Every row comes from one small tree of marks. Brackets hold a mark, then the marks that hang from it, in alphabetical order. Every link used is in the known rows. Which tree was each row made from?
Known rows
[D F [W E K N]]: [-2.83 -0.86  3.44 -0.73 -2.25  1.98 -1.67  1.63  1.50 -0.77 -2.04 -1.70
 -0.15 -0.54  1.22 -2.02 -1.09]
[W E N]: [-0.20 -0.36  3.66 -0.31  0.94 -0.34 -0.99 -0.07  0.89 -0.63 -0.43 -0.46
  1.15 -0.41  0.96 -1.29  1.22]
[M E R]: [ 2.94  0.19 -2.47  0.68  3.32 -1.21 -0.06 -0.13 -1.96  0.73  3.72  0.84
  1.24 -0.05 -1.90 -0.34  0.70]
[F [D [W E K N]]]: [-2.27 -1.71  3.04 -0.80 -2.12  2.08 -1.38  1.65  0.69 -1.45 -2.51 -1.45
 -0.54 -0.48  0.81 -2.14 -1.12]
[F [D [W E]]]: [ 0.14 -1.26 -0.09  1.35 -1.45  1.66 -1.02  2.97 -0.31 -0.16 -2.74 -0.03
 -0.75 -0.03  0.83 -1.15 -2.28]
[M E [H W] N R]: [ 3.12  0.03 -3.50  0.96  3.80 -1.54  3.38 -4.18 -3.56  1.52  5.84  0.23
  0.33  0.79 -2.33  4.01  1.37]
[M E [H [W D K]] N R]: [ 0.95  0.71 -2.57 -1.00  2.00 -1.13  2.78 -4.01 -2.11  0.00  5.18  0.50
 -0.48  0.34 -2.28  3.81  1.84]
[W E]: [ 0.91  0.18  0.26  0.50  1.13  0.05 -1.00  1.59  0.94 -0.49 -0.46  0.08
  0.47 -0.16  0.58 -1.10  0.06]
[H [W D K N]]: [-1.89 -0.70 -0.43 -0.32 -2.06 -1.17 -0.29 -0.30  1.84 -1.11 -2.21  0.82
 -0.09 -1.10  2.79 -1.44  0.65]
[H [W [D F] E K N]]: [-3.06  0.72  0.46  0.23 -3.39  0.15 -0.10 -0.33  2.66 -1.90 -2.93  0.15
 -0.39 -0.77  1.36 -0.56  0.34]
[M E H N R]: [ 3.42  0.40 -1.44 -1.05  4.64 -0.78  1.86 -2.56 -3.68  1.47  6.49  0.15
  0.43  0.86 -3.57  3.20  1.52]
[D F [W K N]]: [-1.94 -1.50  1.13 -0.88 -2.21  1.46 -1.95  2.81  0.76  0.25 -2.19 -0.83
 -0.29 -0.71  1.70 -2.75 -1.82]
[M E H R]: [ 3.27  1.03 -1.17 -0.68  4.41 -0.26  0.69 -1.14 -3.12  1.24  4.22 -0.32
  0.64  0.99 -3.02  1.47  0.73]
[F [D [W E N]]]: [-0.62 -1.62  2.63  0.76 -1.62  1.37 -1.04  1.65 -0.32 -0.27 -2.71 -0.53
 -0.14 -0.20  1.13 -1.32 -1.31]
[M E [H [W D]] N R]: [ 2.49  0.73 -3.02  0.53  2.37 -1.86  3.13 -4.10 -3.18  1.23  4.92  1.36
 -0.12  0.65 -1.96  4.70  1.68]
[M R]: [ 2.89 -0.53 -2.49  1.08  2.94 -1.91 -0.76  1.15 -0.21  1.55  1.82  0.93
  1.28  0.19 -0.42 -1.86 -0.14]

Which tree is each row?
[ 2.26 -0.13 -1.31  1.56  3.37 -1.69  2.94 -3.84 -1.17  1.32  4.09 -0.40
  0.49  1.24 -1.33  3.17  1.21]  [M [H [W E]] N R]
[-1.70 -2.50  2.86 -1.38 -0.62  0.41 -2.04  1.50  0.71 -0.17 -1.07 -1.13
  0.17 -0.88  2.81 -2.85 -0.58]  [D [W K N]]
[ 0.91 -0.50 -0.18  0.40  1.14 -0.63  0.92 -1.18 -0.90  1.04 -0.93 -0.54
  0.13  0.45  1.48  0.49  0.10]  [M [H [W N]]]
[-2.08  1.91 -0.25 -1.47 -2.57  1.40 -1.68  2.91  2.80 -2.01 -2.30  0.61
 -0.94 -0.54 -0.50 -1.28 -0.42]  [W [D F] E K]
[ 0.45  1.50  0.95  1.17  0.45 -1.04  1.46 -2.63 -0.16  1.11  0.02 -0.10
  0.40  1.13 -0.92  1.92  0.75]  [M [H [W [D F] E N]] R]
[-1.15  1.41  2.69 -0.39 -2.19  0.21 -1.32  1.27  1.42 -0.63 -2.64  1.07
  0.21 -0.39  0.34 -0.45  0.49]  [W [D F] E N]
[-0.41  0.10  2.10 -0.24  2.52 -0.77  1.37 -3.65  0.59 -0.25  1.95 -2.27
  0.86  0.88 -0.82  0.40  1.50]  [M [H [W E K N]] R]
[-0.57 -1.87 -1.77 -0.25 -1.89  1.80 -1.59  3.95  0.09 -0.42 -2.68 -0.27
 -1.14 -0.50  0.85 -2.62 -2.74]  [F [D [W K]]]
[-2.14  0.67  0.72 -2.41 -2.73  0.48 -2.03  2.52  1.90 -1.00 -2.55  0.78
 -0.38 -0.95  0.43 -2.33 -0.01]  [W [D F] K N]
[-0.59  1.46  1.11  0.47 -1.37  0.23  0.96 -1.08  0.19  0.20 -2.43  0.03
 -0.58  0.61  0.55  1.83  0.10]  [M [H [W [D F] E N]]]
[-0.09  1.30 -1.74 -0.04  0.41 -0.58  2.35 -2.68  0.36  0.14  2.62  0.00
 -0.65  0.81 -2.17  3.07  0.75]  [M [H [W [D F] E K]] N R]
[-1.87 -0.48  0.32 -0.01 -2.06  2.33 -1.62  3.10  1.52 -0.61 -2.03 -1.12
 -0.81 -0.34  0.89 -1.81 -2.19]  [D F [W E K]]
[-0.30  1.21 -3.18  2.59 -2.72 -0.31  0.38  1.06  1.46 -0.35 -3.17  1.74
 -0.61 -0.25  1.41  0.56 -0.91]  [H [W [D F] E]]
[-0.20  0.66  0.19 -0.57 -2.25 -0.45 -1.59  2.50  0.49  0.60 -2.80  1.98
  0.08 -0.54  0.90 -1.33 -0.40]  [W [D F] N]
